Known rows, with every way that one mark hangs from another
doson[kiru[pidumeg razu]]: [-2.207 -0.641 -0.428 -1.234  1.467  1.403 -0.789  0.593 -0.341  0.724
 -2.877  0.810  2.026 -0.416  0.999  0.699  1.281 -1.930  1.121  0.572
  0.574]
sugo[pidumeg[kiru[doson razu]]]: [-1.340 -1.172 -0.720 -1.336  0.192  0.787  0.182 -0.642 -1.229  1.335
 -2.289 -1.178  1.149  0.830  0.455 -0.795  1.774 -2.193  2.152  2.790
 -0.188]
doson[kiru]: [-1.697 -0.732  0.282 -0.340  0.989  1.352 -1.033 -0.309 -0.603  2.243
 -2.717 -0.067  1.751 -0.537  0.111  0.420  0.896 -1.382  0.505  1.510
  0.764]
sugo[pidumeg]: [-0.419 -0.690 -0.349 -1.096 -0.105  0.350 -0.803 -0.617 -0.961  2.012
 -2.289 -0.828  1.496  0.746  0.156 -0.492  0.916 -1.991  1.128  1.212
  0.941]
valev[kiru[doson] sofor]: [-2.548 -1.802  0.983  0.129  0.743  1.553  0.368  0.629 -1.357  1.586
 -2.260 -0.780  1.738 -0.037  0.584 -0.199  2.196 -1.352  0.857  2.578
  0.526]
kiru[doson pidumeg razu valev]: [-1.437 -0.041 -0.495 -1.650  0.830  1.208  0.725  0.580 -0.376 -1.319
 -3.069  0.089  1.408  0.502  2.045 -0.107  2.183 -0.812  1.837  0.596
  0.726]
sugo[pidumeg[kiru]]: [-0.731 -1.066 -0.344 -1.224 -0.145  0.570 -0.956 -1.088 -1.409  2.746
 -2.395 -1.945  1.414  0.802 -0.290  0.138  1.026 -1.969  1.079  4.180
  0.127]
pidumeg[kiru[doson[rugen] razu] sugo]: [-0.808 -0.434  0.533 -1.141  0.835  0.775 -0.242 -1.252 -0.737  0.730
 -3.162 -1.405  1.697  0.626 -0.125 -0.019  1.884 -1.499  1.425  3.631
 -0.257]
rugen[doson[kiru[pidumeg]]]: [-1.962  0.059 -0.353 -0.963  1.654  1.108 -1.540  0.194 -1.053  0.973
 -2.909  0.184  2.145 -0.373  0.314  0.738  0.711 -2.582  0.410  3.116
  0.119]
pidumeg[kiru[valev]]: [-1.109 -0.517  0.048 -0.802  0.180  1.263 -0.446 -0.786 -0.905  1.486
 -3.209 -1.605  1.359  0.941  0.322  0.777  1.236 -0.441  0.601  4.853
  0.402]
doson[kiru[razu]]: [-2.222 -0.802 -0.149 -0.362  1.183  1.437 -0.632  0.025 -0.312  1.267
 -2.815  1.047  1.759  0.032  0.489  0.057  0.910 -1.699  0.938  0.902
  0.559]
kiru[doson pidumeg]: [-1.210 -0.430  0.001 -1.367  0.509  0.822  0.180  0.060 -0.904  0.745
 -2.450 -1.126  1.822 -0.262  1.140  0.153  1.808 -1.281  1.277  0.173
  0.489]
rugen[doson[kiru]]: [-2.073 -0.027 -0.103 -0.070  1.401  1.140 -1.399 -0.367 -0.998  1.535
 -2.835  0.240  1.902  0.067 -0.252  0.229  0.337 -2.367  0.233  3.569
  0.188]
valev[kiru[doson pidumeg] sofor]: [-2.519 -1.652  0.628 -0.768  1.143  1.548  0.225  1.072 -1.365  1.159
 -2.295 -0.864  2.005 -0.449  1.112  0.427  2.581 -1.626  1.062  2.073
  0.520]
pidumeg[kiru[doson valev]]: [-1.262 -0.426  0.161 -0.914  0.288  1.375  0.356 -0.678 -1.044  0.960
 -2.990 -2.062  1.128  0.354  0.628  0.150  1.938 -0.307  1.208  4.543
  0.185]
rugen[doson]: [-1.339  0.097 -0.043 -0.030  0.323  0.514 -0.841 -0.623 -1.158  1.027
 -2.761 -0.293  1.888  1.444 -0.136 -0.111  0.292 -2.081  0.220  2.857
  0.012]
pidumeg[kiru]: [-1.383 -0.992  0.247 -0.555 -0.162  0.955 -0.636 -0.959 -1.190  2.531
 -2.752 -1.757  1.748  0.695 -0.317  0.664  0.952 -1.138  0.494  3.590
 -0.114]
pidumeg[kiru[razu valev[sofor]] sugo]: [-1.558 -1.468  0.489 -0.961  0.941  1.546 -0.523 -0.779 -0.903  0.192
 -2.863 -0.716  1.338  1.244  0.952  0.892  2.674 -0.992  0.803  4.431
  0.486]
kiru[pidumeg razu valev[sofor]]: [-1.955 -0.917 -0.334 -1.375  1.328  1.217  0.346  1.059 -0.554 -1.114
 -2.793  1.019  1.452  0.842  1.704  0.425  2.341 -1.268  1.033  1.116
  1.330]
kiru[pidumeg[sugo] razu valev]: [-0.628 -0.070 -0.099 -1.877  0.838  1.065 -0.865 -0.318 -0.244 -0.846
 -3.340 -0.379  1.939  0.913  2.022  1.153  2.143 -0.856  1.180  1.118
  0.709]

Rows
[-2.183 -1.773  0.693 -0.929  1.285  1.492 -1.051  0.498 -0.965  0.589
 -2.664 -0.207  2.548  0.493  1.481  1.213  2.464 -1.952  0.843  2.037
  0.384] | valev[kiru[pidumeg[sugo] razu] sofor]
[-0.967 -0.577  0.216 -1.098  0.361  1.411 -0.899 -1.332 -0.615  0.514
 -3.372 -1.440  1.597  1.406  1.030  1.027  1.839 -0.516  0.998  4.465
  0.025] | pidumeg[kiru[razu valev] sugo]
[-1.904 -0.812  0.345 -0.943  0.534  1.391 -0.187  0.621 -1.044  1.336
 -2.778 -1.604  2.300 -0.299  1.229  0.486  1.717 -1.310  1.268  2.011
  0.042] | valev[kiru[doson pidumeg]]
[-2.263 -0.909 -0.148 -0.824  0.640  1.373 -0.564  0.807 -0.705  0.772
 -3.142 -0.077  2.534  0.783  1.159  0.846  1.101 -1.603  1.065  1.553
  0.005] | valev[kiru[pidumeg razu]]
[-1.457 -0.208 -0.186 -1.488  1.553  1.586 -1.008  0.430 -0.360  0.711
 -3.202 -0.109  1.657 -0.834  1.215  1.136  1.555 -0.981  0.781  2.533
  1.147] | doson[kiru[pidumeg valev]]
[-0.888 -0.499  0.072 -1.562  0.666  0.760 -1.030 -0.539 -0.462  0.207
 -2.882 -0.625  2.287  0.701  1.410  0.948  1.749 -1.577  1.055 -0.038
  0.343] | kiru[pidumeg[sugo] razu]
[-1.944 -0.463  0.303 -0.188  0.936  1.159  0.374  0.583 -0.500  0.496
 -3.289  0.208  1.913  0.842  0.068 -0.725  1.054 -1.670  1.418  2.902
  0.231] | valev[kiru[doson[rugen] razu]]
[-2.557 -1.096 -0.306 -1.338  2.228  1.883 -0.178  1.287 -0.387 -0.542
 -2.816  1.634  1.364 -0.456  1.591  0.691  2.457 -1.558  1.037  2.017
  1.499] | doson[kiru[pidumeg razu valev[sofor]]]
[-0.544 -0.572 -0.431 -1.551  0.103  0.990 -0.028 -0.739 -1.283  1.297
 -2.592 -2.167  0.851  0.412  0.632 -0.386  2.011 -1.116  1.834  4.973
  0.430] | sugo[pidumeg[kiru[doson valev]]]
[ 0.053  0.007  0.768 -1.336  0.989  1.008 -0.434 -1.371 -0.745  0.674
 -3.488 -2.297  1.299  0.289  0.009  0.499  2.087 -0.595  1.076  5.777
  0.398] | pidumeg[kiru[doson[rugen] valev] sugo]
[-2.965 -1.822  0.112 -0.689  1.248  1.573 -0.199  1.307 -0.992  0.505
 -2.691  0.615  2.290  0.623  1.136  0.746  2.036 -1.952  0.884  1.854
  0.467] | valev[kiru[pidumeg razu] sofor]
[-1.340 -0.975  0.446 -0.956  0.299  1.200 -0.260 -1.397 -1.007  1.054
 -2.685 -1.986  1.676  0.648  0.730  0.217  2.171 -1.215  1.519  2.817
 -0.588] | pidumeg[kiru[doson razu] sugo]
[-1.728  0.449 -0.237 -0.349  1.599  1.378 -1.189 -0.133 -0.711  0.540
 -3.292  0.351  1.550  0.338  0.430  0.307  0.713 -1.645  0.311  4.995
  0.552] | rugen[doson[kiru[valev]]]
[-1.198 -0.999  0.390 -0.878  0.183  1.018 -1.093 -1.536 -0.881  1.483
 -2.946 -1.451  1.972  1.169  0.392  0.852  1.500 -1.265  0.870  3.037
 -0.379] | pidumeg[kiru[razu] sugo]
[-2.341 -0.430  0.082 -0.171  2.144  1.547 -0.788  0.309 -1.023  0.225
 -2.797  0.963  1.269  0.159  0.355  0.205  1.527 -1.974  0.144  4.997
  1.042] | rugen[doson[kiru[valev[sofor]]]]
[-1.053 -0.878  0.876 -1.109  0.417  1.270 -1.873 -0.386 -0.981  1.912
 -3.071 -1.935  2.823  0.009  1.089  1.719  1.615 -1.256  0.596  2.500
  0.089] | valev[kiru[pidumeg[sugo]]]
[-0.445  0.070  0.203 -1.857  1.405  0.483 -0.195 -0.273 -0.332 -0.600
 -3.073 -0.380  2.023  0.181  0.860  0.099  2.048 -1.837  1.637  0.363
  0.525] | kiru[doson[rugen] pidumeg[sugo] razu]
[-2.504 -1.377  0.592 -0.083  1.532  1.344  0.757  1.104 -0.759  0.232
 -2.790  0.841  1.713  0.600  0.093 -0.851  1.939 -1.917  1.239  3.135
  0.695] | valev[kiru[doson[rugen] razu] sofor]
[-1.389 -0.491  0.747 -0.223  0.829  1.061 -0.045  0.249 -0.784  1.608
 -3.128 -0.819  2.016  0.207 -0.301 -0.306  0.943 -1.318  1.000  3.379
  0.443] | valev[kiru[doson[rugen]]]
[-0.977 -0.442  0.336 -0.830  0.653  0.695  0.203 -0.723 -0.991  1.767
 -3.005 -1.565  1.447  0.235 -0.838 -0.120  1.220 -1.288  1.019  4.268
  0.119] | pidumeg[kiru[doson[rugen]]]
[-1.107 -0.549  0.273 -1.208  0.471  1.455 -0.092 -1.199 -0.721  0.054
 -3.131 -1.760  1.325  0.820  1.425  0.357  2.516 -0.435  1.618  4.042
 -0.202] | pidumeg[kiru[doson razu valev] sugo]
[-1.791  0.106 -0.271 -1.266  1.951  1.184 -1.970 -0.364 -0.768  0.029
 -3.092  0.304  2.385  0.083  1.014  0.984  1.288 -2.814  0.806  2.579
 -0.200] | rugen[doson[kiru[pidumeg[sugo] razu]]]
[-2.422 -1.455 -0.023 -0.754  0.982  1.653  1.125  0.102 -1.043 -0.251
 -2.602 -0.207  0.852  0.804  1.014 -0.227  2.903 -0.943  1.453  3.974
  0.434] | pidumeg[kiru[doson razu valev[sofor]]]
[-1.194 -1.160 -0.792 -1.252  0.047  0.665 -0.564 -0.712 -1.095  1.685
 -2.525 -0.811  1.425  1.330  0.130 -0.227  0.973 -2.211  1.529  3.216
  0.013] | sugo[pidumeg[kiru[razu]]]
[ 0.095  0.074  0.640 -1.789  1.190  0.454 -0.658 -0.567 -0.601  0.350
 -2.960 -1.460  2.057 -0.437  0.352  0.509  1.980 -1.496  1.214  1.182
  0.729] | kiru[doson[rugen] pidumeg[sugo]]
[-0.958  0.500 -0.488 -1.864  1.475  0.823  0.800  0.846 -0.057 -1.571
 -3.472  0.467  1.397  0.528  1.135 -0.264  1.870 -1.186  1.732  1.754
  1.114] | kiru[doson[rugen] pidumeg razu valev]
